Each row was made from one path, in order. Every step used is in the known rows, and no mark comes twice. Write each row's path.
Known rows
bara, rogad, malafe, getigar, dega, guro:  0.088  1.031 -1.120  1.327  0.609 -0.042  2.700  2.766 -0.244 -0.060  0.233  2.322  1.355  2.509  0.619  1.891  1.543  2.851 -3.205  0.330 -3.707 -1.195  0.780  6.139 -2.790
rerar, getigar, malafe: -0.557 -1.279 -0.051  0.561 -0.526  3.207 -0.904 -0.040 -0.229 -0.719  0.169 -2.911 -1.613  1.125 -0.268 -0.194  0.717 -0.872 -0.104 -1.664  0.483  0.196  0.396 -1.867 -0.159
sifo, rerar, guro, dega: -1.141 -0.497  0.840 -1.072  0.598 -1.795 -0.989 -2.769  0.120  0.521  0.975 -1.177 -0.062 -1.240  0.585 -1.414 -1.648 -0.130  0.404  1.965  2.471  1.052  0.619 -4.024  1.655
gipib, rerar, guro, malafe, getigar, dega: -2.262 -0.254 -0.381  5.278 -0.015  0.904  0.283 -0.957 -0.322  1.859 -0.190  0.047 -3.976  0.396  3.235  0.549 -0.186 -3.672 -0.608  2.502  2.734  1.661 -3.244  0.501  1.001
rogad, malafe, guro: -0.575  0.650 -0.305 -1.409  0.052 -1.476  2.537  1.902  0.799  0.161  0.372 -0.153  3.457  1.024 -0.433 -0.160  0.623  4.342  0.478  0.139 -2.783 -1.167  2.474  3.416 -0.242
bara, rogad, malafe, guro, rerar:  0.456  0.667 -0.215 -4.020  0.007 -2.115  1.649  1.206  0.322 -0.043  0.597  2.148  3.491 -0.670 -1.742  2.028  0.416 -0.478 -0.515  1.994 -4.653 -2.675  1.325  6.767  0.700
malafe, getigar: -0.858  0.984  0.074 -0.971 -0.746 -0.735 -2.439  2.980  0.826  0.880 -0.324  0.911  1.807 -1.183  0.498  0.583  1.727  1.786 -0.594 -0.564  0.167 -1.245  1.334 -0.168 -2.737
getigar, malafe: -0.415 -1.990  0.196 -0.912 -0.253  3.413 -1.039  1.073  0.019 -0.397 -0.098 -0.878 -0.354  1.200  0.730  0.733  0.120  0.989 -0.680 -1.508 -0.189 -0.973  2.265 -1.871 -1.234
malafe, guro: -0.181  1.025  0.164 -2.481  0.186 -1.653  0.248  2.579  0.428  0.053 -0.551  0.622  3.197 -0.997  0.203 -0.435  0.342  1.393  0.874 -1.059  0.311 -0.442  0.356 -0.306 -0.289
guro, malafe: -0.008 -1.829  1.171 -4.033 -0.988  1.855 -0.787 -0.133  0.633 -0.038 -0.507 -1.592  0.006 -0.389  1.795  0.824 -1.176  0.514 -1.186  0.423 -1.250 -1.298  2.730 -1.297  0.329
gipib, rerar, getigar, dega, guro, malafe, rogad:  1.460 -0.027 -1.084  3.111  0.210  2.867  2.854 -3.030 -1.175  0.061 -0.002 -0.375 -4.577  0.073 -0.402 -0.284 -0.421 -4.124 -0.680  0.114  2.367  1.257 -3.055 -3.049  2.314
bara, rogad:  0.273  0.036 -0.065 -6.632 -0.669  2.277 -2.162  2.673 -0.309 -0.948  1.213 -0.109  2.966 -1.308 -0.821  2.028  1.807 -0.401 -1.696 -1.764 -2.799 -3.021  2.344  0.482 -0.500
gipib, rerar, guro: -1.077  0.472 -0.261 -0.264  2.363  2.472 -1.489 -1.323 -1.411  0.554  1.660 -1.901  0.020 -0.067 -0.486 -0.785  0.265 -2.860  1.957 -2.033  1.447  1.865 -2.038 -1.729  1.992
dega, getigar:  1.679 -1.007 -0.081 -2.905  0.606  0.901 -0.332  0.637  0.221 -0.814 -0.666 -1.064  1.197  0.249 -0.511 -0.538 -0.046  2.936  0.559 -2.457 -1.127 -0.271  0.801 -2.121 -1.639
bara, rogad, malafe, guro: -0.042  0.708 -0.629 -3.631 -0.166 -0.585  2.064  3.157 -0.019 -0.345  1.366  0.350  4.649  0.549 -1.963  1.878  1.772  2.303 -1.472  0.211 -4.984 -2.436  2.547  6.675  0.029
sifo, rerar, guro, malafe, getigar: -1.727 -1.312  1.109  3.007  0.445 -1.730 -0.743 -2.765 -0.214  1.711  0.853 -0.921  0.454 -0.151 -0.593  0.850 -1.997  0.344 -1.527  2.085  1.473  3.288  0.211  0.718  0.424
rogad, malafe, getigar, dega, guro: -0.416  0.921 -0.940  3.592  1.075 -0.885  3.106  1.801  0.583  0.363 -0.779  1.662  0.182  2.902  2.187 -0.088  0.375  4.704 -1.267  0.334 -1.445 -0.089  0.892  2.786 -3.048
bara, rogad, malafe, getigar, rerar: -0.225  0.832 -0.574  0.748 -0.884  0.338 -2.231  2.400 -0.149  0.158  2.258  2.097  1.894  0.151 -2.068  3.430  2.865  1.529 -1.382  1.577 -4.064 -1.919  1.373  6.787 -2.017
rogad, malafe, getigar, rerar, guro: -1.151  1.835 -0.062  4.806  0.812 -0.737 -0.848  1.236 -0.301  0.469  1.592  0.423  1.061  1.472 -0.566  1.103  0.235  1.636  0.527  0.429 -1.049  2.012 -1.303  4.925 -0.882
sifo, rerar: -0.704 -1.913  0.143 -2.382  0.551  0.081 -2.243 -2.549  0.092  0.234  1.426 -0.748  2.285 -0.834 -1.216 -0.054  0.409  3.363  1.133 -0.028  0.653 -0.320  3.442 -4.814 -0.175
getigar, rerar:  0.329 -0.230  0.434 -1.517  0.081  1.349 -3.375  0.561 -0.065 -0.879  0.589  0.664  0.705 -0.858  0.699  0.756  0.440  0.890  1.721 -0.700  0.751 -0.432  0.084 -2.838 -0.292
rerar, getigar, malafe, guro: -0.423 -0.255 -0.151  2.248 -0.010  0.167  1.216  0.835 -0.494 -0.444 -0.617 -1.468 -0.310  0.892 -0.840 -0.694  0.197 -1.128  0.461 -1.139  1.378  1.527 -1.672  0.635  0.180
malafe, getigar, dega: -1.838  0.866 -0.450  0.930 -1.788 -0.999 -1.164  3.475  1.440  0.708 -1.183  2.015 -0.297 -0.810  3.255  0.524  1.955  2.104 -0.575  0.888  1.257 -2.258  0.757 -2.174 -2.888
rogad, malafe, getigar, dega, guro, rerar, gipib:  0.812  0.859 -0.367  5.546 -0.294 -3.102  2.327 -1.396  0.148  0.190 -2.026  2.377 -1.602  1.767 -0.384 -0.625 -0.734  0.321  0.203 -0.453 -0.329  1.521 -1.231  3.202 -0.806

Write each row's path
 1.502 -2.549  0.252  0.111 -0.784  1.314  0.694  0.236  0.622 -0.422 -1.849 -0.354 -3.367  1.399  1.416 -0.997 -1.083  0.501 -0.948  0.539  0.140 -0.931  0.527 -1.839 -1.677 -> guro, dega, getigar, malafe
-0.077  1.269 -0.333  2.426  1.136 -1.021  1.091  2.218  0.312  0.292 -1.894  2.405 -0.002  0.861  2.814 -0.291  0.100  2.040 -0.911 -0.875  1.705  0.771 -1.391 -0.783 -3.071 -> malafe, getigar, dega, guro
 0.337  1.530 -0.482 -2.613 -0.160 -2.532  1.635 -0.208 -0.125 -0.473  0.652  0.188  2.280 -0.846 -2.852  1.136  1.044 -2.364 -0.056  1.669 -3.964 -1.540 -0.462  6.784  1.575 -> bara, rogad, malafe, guro, rerar, getigar
 1.072 -0.014  0.537  1.151 -1.428  0.845 -3.698 -0.616 -0.820 -1.402  0.296 -0.430 -0.074 -0.907 -2.206 -0.114  0.683 -0.980  2.240 -3.274  1.613  1.372 -0.719 -2.405  1.230 -> getigar, rerar, gipib
-1.139 -0.908  0.473 -0.612  1.847 -0.103 -1.305 -2.446 -0.729  0.142  1.961 -1.841  2.234 -0.177 -1.333 -0.251 -1.124  1.370  0.870 -1.142  1.536  2.492  0.875 -3.598  1.281 -> sifo, rerar, guro
-1.538 -1.347 -0.652  1.078 -0.826 -0.547 -0.957 -3.167  0.336 -0.462  0.804 -1.515 -0.965 -0.654  0.422 -0.917  1.143  1.835  1.716  1.252  2.629 -0.272  0.910 -6.806  0.597 -> sifo, rerar, getigar, dega
-1.076  0.747  0.131 -0.693  1.260  1.056 -1.446 -1.603 -0.443  0.979  0.552 -1.028 -2.422 -1.037  1.472 -1.872 -0.334 -4.633  1.337  0.965  2.413  0.536 -2.225 -1.997  2.333 -> gipib, rerar, guro, dega
 2.758  0.294 -0.033  5.068 -1.817 -3.950  2.370 -1.218 -0.043 -0.840 -1.097  0.749 -1.514  1.144 -2.863 -2.055 -0.721  0.963  2.301  0.728 -0.350  1.876 -2.278  3.683  1.084 -> rogad, malafe, guro, dega, getigar, rerar, gipib
-0.832 -0.393 -0.626  4.222 -0.198 -0.033  0.590 -1.967 -0.464  0.945 -0.648 -0.702 -4.513 -0.166 -0.014 -2.184  1.079 -5.593  1.796  2.483  3.512  0.925 -3.467 -0.073  1.909 -> gipib, rerar, getigar, malafe, guro, dega
 1.809 -0.611  0.326 -3.563 -0.809 -0.794 -0.115  0.468  0.989 -0.495 -1.591 -0.296 -1.246 -0.628  1.365 -1.723 -0.470  1.271  0.013  0.424 -0.241 -1.695  0.678 -2.406 -1.412 -> guro, dega, getigar
-0.137  0.829  0.622  0.424  1.420  1.434 -2.287  0.262 -0.883 -0.935  1.108 -0.423  0.690 -0.099  0.517  0.229 -1.110 -1.097  1.717 -1.963  1.585  2.417 -2.482 -1.271  1.124 -> getigar, rerar, guro
 1.932 -0.121  0.010 -0.587 -0.751  1.872  3.562  0.880  0.219 -0.537 -1.016  1.673 -1.389  0.400  1.737  1.004 -2.015  0.608 -3.138 -0.264  0.365 -0.731  0.481 -2.885  0.049 -> getigar, dega, guro, malafe, rogad
 0.068  0.831 -0.385  3.228  1.325 -2.399  2.673 -0.129  0.943  0.694 -1.884  3.421 -0.852  1.701  2.434  0.140 -0.908  2.345 -0.294  2.087 -1.310 -0.318 -0.417  2.939 -2.420 -> rogad, malafe, getigar, dega, guro, rerar
-0.731  0.842 -0.630 -2.045 -1.196  0.111 -0.656  3.576  0.263  0.541  1.650  0.471  3.113  0.198 -1.834  2.738  3.084  2.538 -2.981  0.626 -5.199 -3.110  3.584  6.957 -2.397 -> bara, rogad, malafe, getigar
-0.026 -1.825  0.328  0.130 -1.048 -0.602 -2.584 -3.564 -0.699 -0.286  1.236 -1.811  1.530 -0.894 -4.100 -0.798  0.614  1.411  1.677 -2.447  1.602  1.491  2.594 -4.595  1.421 -> sifo, rerar, gipib
 1.843  0.420 -0.306  0.820 -0.986  1.531  3.536 -0.389 -0.102 -1.044 -0.938 -0.517 -2.731  0.182  0.583  0.083 -1.503 -1.231 -2.747 -0.415  1.082  0.450 -1.421 -3.075  0.932 -> rerar, getigar, dega, guro, malafe, rogad
 1.604 -1.125  0.517  1.585  2.808  1.431  0.697 -3.225 -1.133 -0.938 -1.581 -0.682 -2.521  1.416 -0.417 -0.775 -2.556 -3.470  0.663 -1.878  1.151  3.030 -2.921 -0.535  0.335 -> dega, guro, rerar, getigar, malafe
-0.084  0.501  0.144 -1.767  0.429 -3.073  1.935  0.235  1.100  0.501 -0.521  1.754  2.409 -0.331 -0.056  0.053 -0.712  1.607  1.397  1.868 -2.447 -1.393  1.348  3.395  0.406 -> rogad, malafe, guro, rerar
-0.082  1.371  0.540 -2.943 -1.192 -3.282  0.391  2.456  1.299  0.473 -1.517  1.276  0.790 -2.087  2.088 -1.638 -0.124 -0.047  0.305  1.974  1.156 -1.875  0.168 -0.687  0.031 -> malafe, guro, dega
-0.672  1.296  0.960 -2.954 -0.260 -0.406 -0.673  1.221  0.555 -0.050 -0.308 -1.114 -0.554 -1.114  2.640 -1.422 -1.308 -1.851 -0.600  0.394  1.075 -0.502 -0.508 -1.823  1.049 -> rerar, guro, dega
-0.831 -1.315  0.625  0.061  1.582  3.041 -0.371 -2.870 -1.198  0.812  1.150 -2.593 -1.833  0.312  0.688  0.004 -1.467 -4.213  0.484 -0.053  0.740  2.280 -1.697 -0.146  3.150 -> gipib, rerar, guro, malafe
 1.733 -0.505 -0.795  3.899  0.526  2.848  1.780 -1.061 -1.096  0.698  0.553  0.268 -4.846  0.780 -2.347 -0.793 -0.640 -4.449 -0.796 -0.135  2.359  1.406 -3.397 -1.397  0.978 -> gipib, rerar, guro, dega, getigar, malafe, rogad
 1.050 -0.146  0.815 -2.080 -1.518 -0.871 -2.762 -1.681  0.076 -0.640 -1.076 -0.163  0.003 -1.988 -1.770 -0.489 -0.488 -2.781  1.675 -2.457  0.668 -0.127  0.401 -2.410  1.411 -> guro, rerar, gipib
 0.180  0.432  0.342 -3.382 -0.097 -0.592 -2.303 -1.632  0.555 -0.503 -0.734 -0.940 -0.503 -2.266 -0.212 -0.523 -0.200 -2.715  1.695 -0.122  0.511 -0.819 -0.578 -2.547  0.848 -> guro, rerar, getigar
